Every row comes from one small tree of marks. The marks that hang from a mark follow it in brackets, in the order of their numbers. Every link used is in the known rows. Which tree was each row made from?
Known rows
k797(k217(k819 k989 k993)): -1.73  1.94 -2.78  3.90  0.31  0.32 -0.05 -0.14  1.69 -2.44  0.95  0.47 -0.06  2.84 -2.97  0.54  0.77 -0.52  0.35 -1.02
k797(k217(k989) k819):  0.61  0.80 -1.75  1.21  0.02 -0.29 -0.23  2.20  1.20 -3.09  1.03  1.35  2.10 -0.68 -6.75  0.60  0.35 -0.85 -1.38  0.09
k989(k217(k797)): -1.06  2.32 -0.87  0.18  1.71  0.56  1.80  0.52  0.91  5.39  0.46  1.90  1.58 -0.83 -2.27  0.43  1.26 -0.46  1.36  0.07
k499(k819(k797(k217 k993))):  0.76 -0.27 -2.19  2.36  1.42 -0.05  1.32 -1.69  1.64  2.34  1.82 -0.60  2.69 -0.79 -5.63  0.91 -0.20 -1.97  1.06 -0.63
k499(k819(k217 k797(k993))):  1.06  0.04 -1.32  1.28  0.65 -0.26  2.92 -1.04  0.13  1.92  1.96 -0.10  2.11 -2.75 -3.41  1.49 -1.16 -1.34  0.57 -1.00
k819(k217):  0.79  1.70 -1.03  0.77  0.24 -0.02  2.76  1.59 -0.20  0.91  1.30  1.79  1.15 -2.24 -4.07  0.16 -0.45 -0.48  0.01 -0.48
k414(k797(k217 k819 k993)):  1.76  0.14 -2.44  1.63  1.17 -0.38 -0.89 -1.02 -0.41 -0.94  0.58  0.40  3.01 -0.67 -7.39  1.42  1.23 -1.26 -0.37  0.12
k499(k819(k217(k797 k989 k993))): -2.34  1.44 -1.15  2.23 -0.62  0.25  2.13 -0.18  0.59 -1.05  1.64  1.18 -1.96  1.42 -1.99  1.24 -0.27  0.69  0.49 -1.28
k217(k797 k989): -1.14  1.56 -0.86  0.55  0.20  0.59  1.29  1.05  0.67  0.61  0.59  2.24  0.18 -0.74 -3.45  0.65  0.32  0.28 -0.16 -0.72
k217(k797 k819 k989 k993): -2.76  1.86 -1.75  2.75  0.78  0.78  0.78 -0.54  0.75 -1.25  0.52  0.98 -0.65  2.50 -0.66  1.15  0.61  0.21  0.81 -1.69
k217(k797 k989 k993): -2.07  1.55 -1.21  0.66  0.50  0.50  0.62  0.46  0.79 -1.47  1.31  1.51 -0.16  1.53 -3.79  0.58  0.61  0.41  0.33 -1.32
k414(k797(k217(k989 k993))): -0.75  1.37 -2.07  2.27 -0.68 -0.11 -0.76 -0.21  0.99 -2.96  1.35  1.58  0.44  1.81 -5.78  0.85  1.85 -0.15 -0.63 -0.48
k217(k797(k993) k819): -0.97  1.42 -2.12  2.33  2.34  0.97  1.29 -1.98 -0.17  3.18 -0.33  0.23  0.64  0.10 -1.39  1.18  0.12 -0.54  1.71 -1.06
k989(k217(k797(k819) k993)): -1.16  1.35 -1.29 -0.01  2.12 -0.05  0.37  0.78  0.50  1.15  1.34  0.76  1.95  1.02 -3.11  0.91  1.53 -0.61  1.09 -0.41
k499(k819(k797)):  0.62 -0.10 -0.39  1.27  0.73 -0.02  2.79  1.38  1.30  2.24  2.07  0.47  3.95 -2.14 -1.36  0.24 -0.17 -1.57 -0.46 -0.57
k993(k217(k797 k989)): -1.29  1.30 -1.49  0.29 -0.09  0.78  0.70  0.90  1.54  2.66  0.58  1.91 -2.38 -1.08 -2.63  0.27  0.88  0.17  0.37 -0.91
k993(k217):  0.33  1.09 -1.66  0.48  0.61  0.48  1.45  1.86  1.31  3.01  1.05  1.19  0.34 -2.43 -1.45 -0.93  0.80 -0.90 -0.21 -0.33
k797(k217(k819 k993)): -1.19  1.81 -2.75  3.90  1.60  0.38  0.59 -0.37  1.41 -0.28  1.14 -0.02  0.36  2.94 -3.29  0.09  0.83 -1.15  1.33 -1.07
k989(k217):  0.06  2.14 -1.12  0.44  0.90  0.32  2.02  1.66  0.95  3.79  0.83  1.71  3.52 -2.34 -1.05 -0.24  1.14 -0.80 -0.47  0.54
k819(k797(k993)):  1.33 -0.09 -1.36 -0.22  1.69 -0.03  1.42 -0.47  0.27  1.64  1.54  0.24  3.78 -2.75 -5.41  0.90 -0.20 -1.72  0.52 -1.16
k499(k819(k217(k797 k993))): -1.79  1.48 -1.11  2.19  0.74  0.30  2.62 -0.25  0.28  1.21  1.78  0.69 -1.33  1.60 -2.17  0.71 -0.17  0.09  1.63 -1.23

Write each row's tree
-0.29  0.39 -1.55  1.90 -0.18  0.36  0.96  0.84  1.99  1.72  1.02  0.63 -0.29 -1.87 -0.24  0.97  0.55 -1.22  0.17 -1.67 -> k993(k217(k819(k797) k989))
-0.16  0.65 -0.88  1.99  0.27  0.21  1.59  1.02  1.10 -0.23  1.10  0.88  2.27 -1.62 -1.37  1.41  0.00 -1.16 -0.60 -1.43 -> k217(k819(k797) k989)
 0.93  0.64 -2.30  0.80  0.41  0.39  0.19 -0.99 -0.02  3.02  0.25  0.80  0.79 -2.62 -2.16  0.49  1.71 -0.62 -0.25 -0.26 -> k414(k797(k993(k217)))
 0.48  0.03 -1.21  2.44  0.83 -0.13  1.97  0.46  2.28  2.57  2.05  0.21  2.34 -0.32 -4.68  0.40 -0.03 -1.99  0.63 -0.53 -> k499(k819(k797(k217)))
 1.12 -0.12 -2.29  0.28 -0.67 -0.10 -1.24 -0.01 -0.10 -1.39  0.36  0.83  1.07 -2.90 -2.55  1.58  1.55 -0.34 -2.20 -0.07 -> k414(k797(k819 k993(k217(k989))))
-0.14  1.47 -1.57  0.54  1.35  0.37  2.02 -1.62 -0.83  2.33  0.60  1.14 -0.79 -1.22 -6.14  1.36 -0.58 -0.07  2.21 -1.13 -> k819(k217(k797(k993)))
-0.98  1.49 -1.49  1.81  1.74  0.06  1.47 -0.18  1.39  2.29  1.63 -0.08  2.91  0.39  0.27  1.21  1.29 -1.76  1.37 -1.33 -> k989(k217(k819(k797) k993))
 0.38  0.78 -2.41  0.79 -1.00  0.35 -0.38 -0.86  0.22  0.68  0.17  1.33  0.09 -2.81 -1.56  0.97  1.65  0.00 -1.22 -0.23 -> k414(k797(k993(k217(k989))))
-1.52  2.52 -1.97  2.59  1.50  0.48  1.37  0.17  1.06  2.22  0.87  0.38  2.49  0.98  1.91  0.21  1.66 -0.87  0.51 -0.33 -> k989(k217(k819 k993))
-0.51  0.45 -1.18  2.10  1.69  0.05  1.40  0.27  0.95 -0.24  1.88 -0.26  2.34  0.82 -1.56  0.93  0.30 -1.66  1.02 -2.10 -> k217(k819(k797) k993)
 0.12  0.26 -1.89  1.90  0.63  0.25  0.96 -1.18  0.43 -0.06  0.70  0.05  2.46 -1.94 -2.00  1.96 -0.24 -1.20 -0.10 -1.50 -> k217(k819(k797(k993)) k989)
 0.14  1.56 -1.93  4.20  0.57  0.33  0.52 -0.34  0.67  2.06  0.00  1.13  0.83  0.89 -2.74  0.96  1.59 -0.95  0.49 -0.21 -> k414(k797(k217(k819)))
-1.04  0.63 -1.36  2.06  0.39  0.07  0.91  0.27  1.22 -2.32  1.71  0.20  1.70  0.59 -1.47  1.43  0.18 -1.02 -0.09 -2.03 -> k217(k819(k797) k989 k993)
-2.11  1.79 -1.55  2.76  2.05  0.81  1.28 -0.53  0.42  0.90  0.78  0.42 -0.08  2.82 -0.97  0.72  0.66 -0.29  1.85 -1.71 -> k217(k797 k819 k993)
-0.86  1.53 -0.69  2.00  0.42  0.41  3.36  0.25  0.22  3.40  1.04  1.40 -0.76 -0.54 -2.09  0.76 -0.52 -0.02  1.09 -0.61 -> k499(k819(k217(k797)))
 0.74  0.09 -2.63 -0.03  0.02 -0.01 -0.60  0.73  0.51 -1.53  0.67  0.50  1.17 -3.07 -2.89  0.72  0.47 -0.69 -1.70 -0.25 -> k797(k819 k993(k217(k989)))
-0.03  1.51 -3.16  3.67  1.81  0.55  0.61 -1.75  0.75  2.02  0.10 -0.04  1.23  0.36 -4.02  0.64  0.24 -1.28  1.10 -0.56 -> k797(k217(k819) k993)
 0.29  0.40 -0.43  1.55 -1.24 -0.33  3.00  1.01  0.95 -0.27  2.10  1.22  1.25 -2.66 -2.63  1.45 -0.83 -0.69 -0.95 -0.89 -> k499(k819(k217(k989) k797))
-1.28  0.65 -1.18  0.26  0.91  0.00 -0.17  1.26  0.24 -4.02  1.40  1.04  0.85  1.30 -4.69  1.15  0.54  0.02 -0.51 -1.25 -> k217(k797(k819) k989 k993)
-0.61  0.50 -1.34 -0.06  0.21  0.28 -0.08  1.85  1.03  0.12  0.69  1.50 -1.25 -1.34 -3.47  0.80  0.82 -0.20 -0.30 -0.79 -> k993(k217(k797(k819) k989))
-1.20  1.21 -1.71  1.92 -0.33  0.44  2.14 -1.71 -0.11  0.93  0.62  1.14 -1.19 -1.17 -2.57  1.79 -0.78  0.51  0.28 -0.62 -> k499(k819(k217(k797(k993) k989)))
 0.21  0.30 -1.51  1.84  1.06  0.35  1.53  0.78  1.69  3.88  1.17  0.07  0.13 -1.81 -0.56  0.52  0.58 -1.86  1.18 -1.66 -> k993(k217(k819(k797)))
 1.45  0.30 -2.72  1.17  1.89 -0.28 -0.25 -0.27  0.30 -1.05  0.96 -0.01  3.03 -0.92 -7.53  0.71  0.15 -1.57 -0.07  0.05 -> k797(k217 k819 k993)
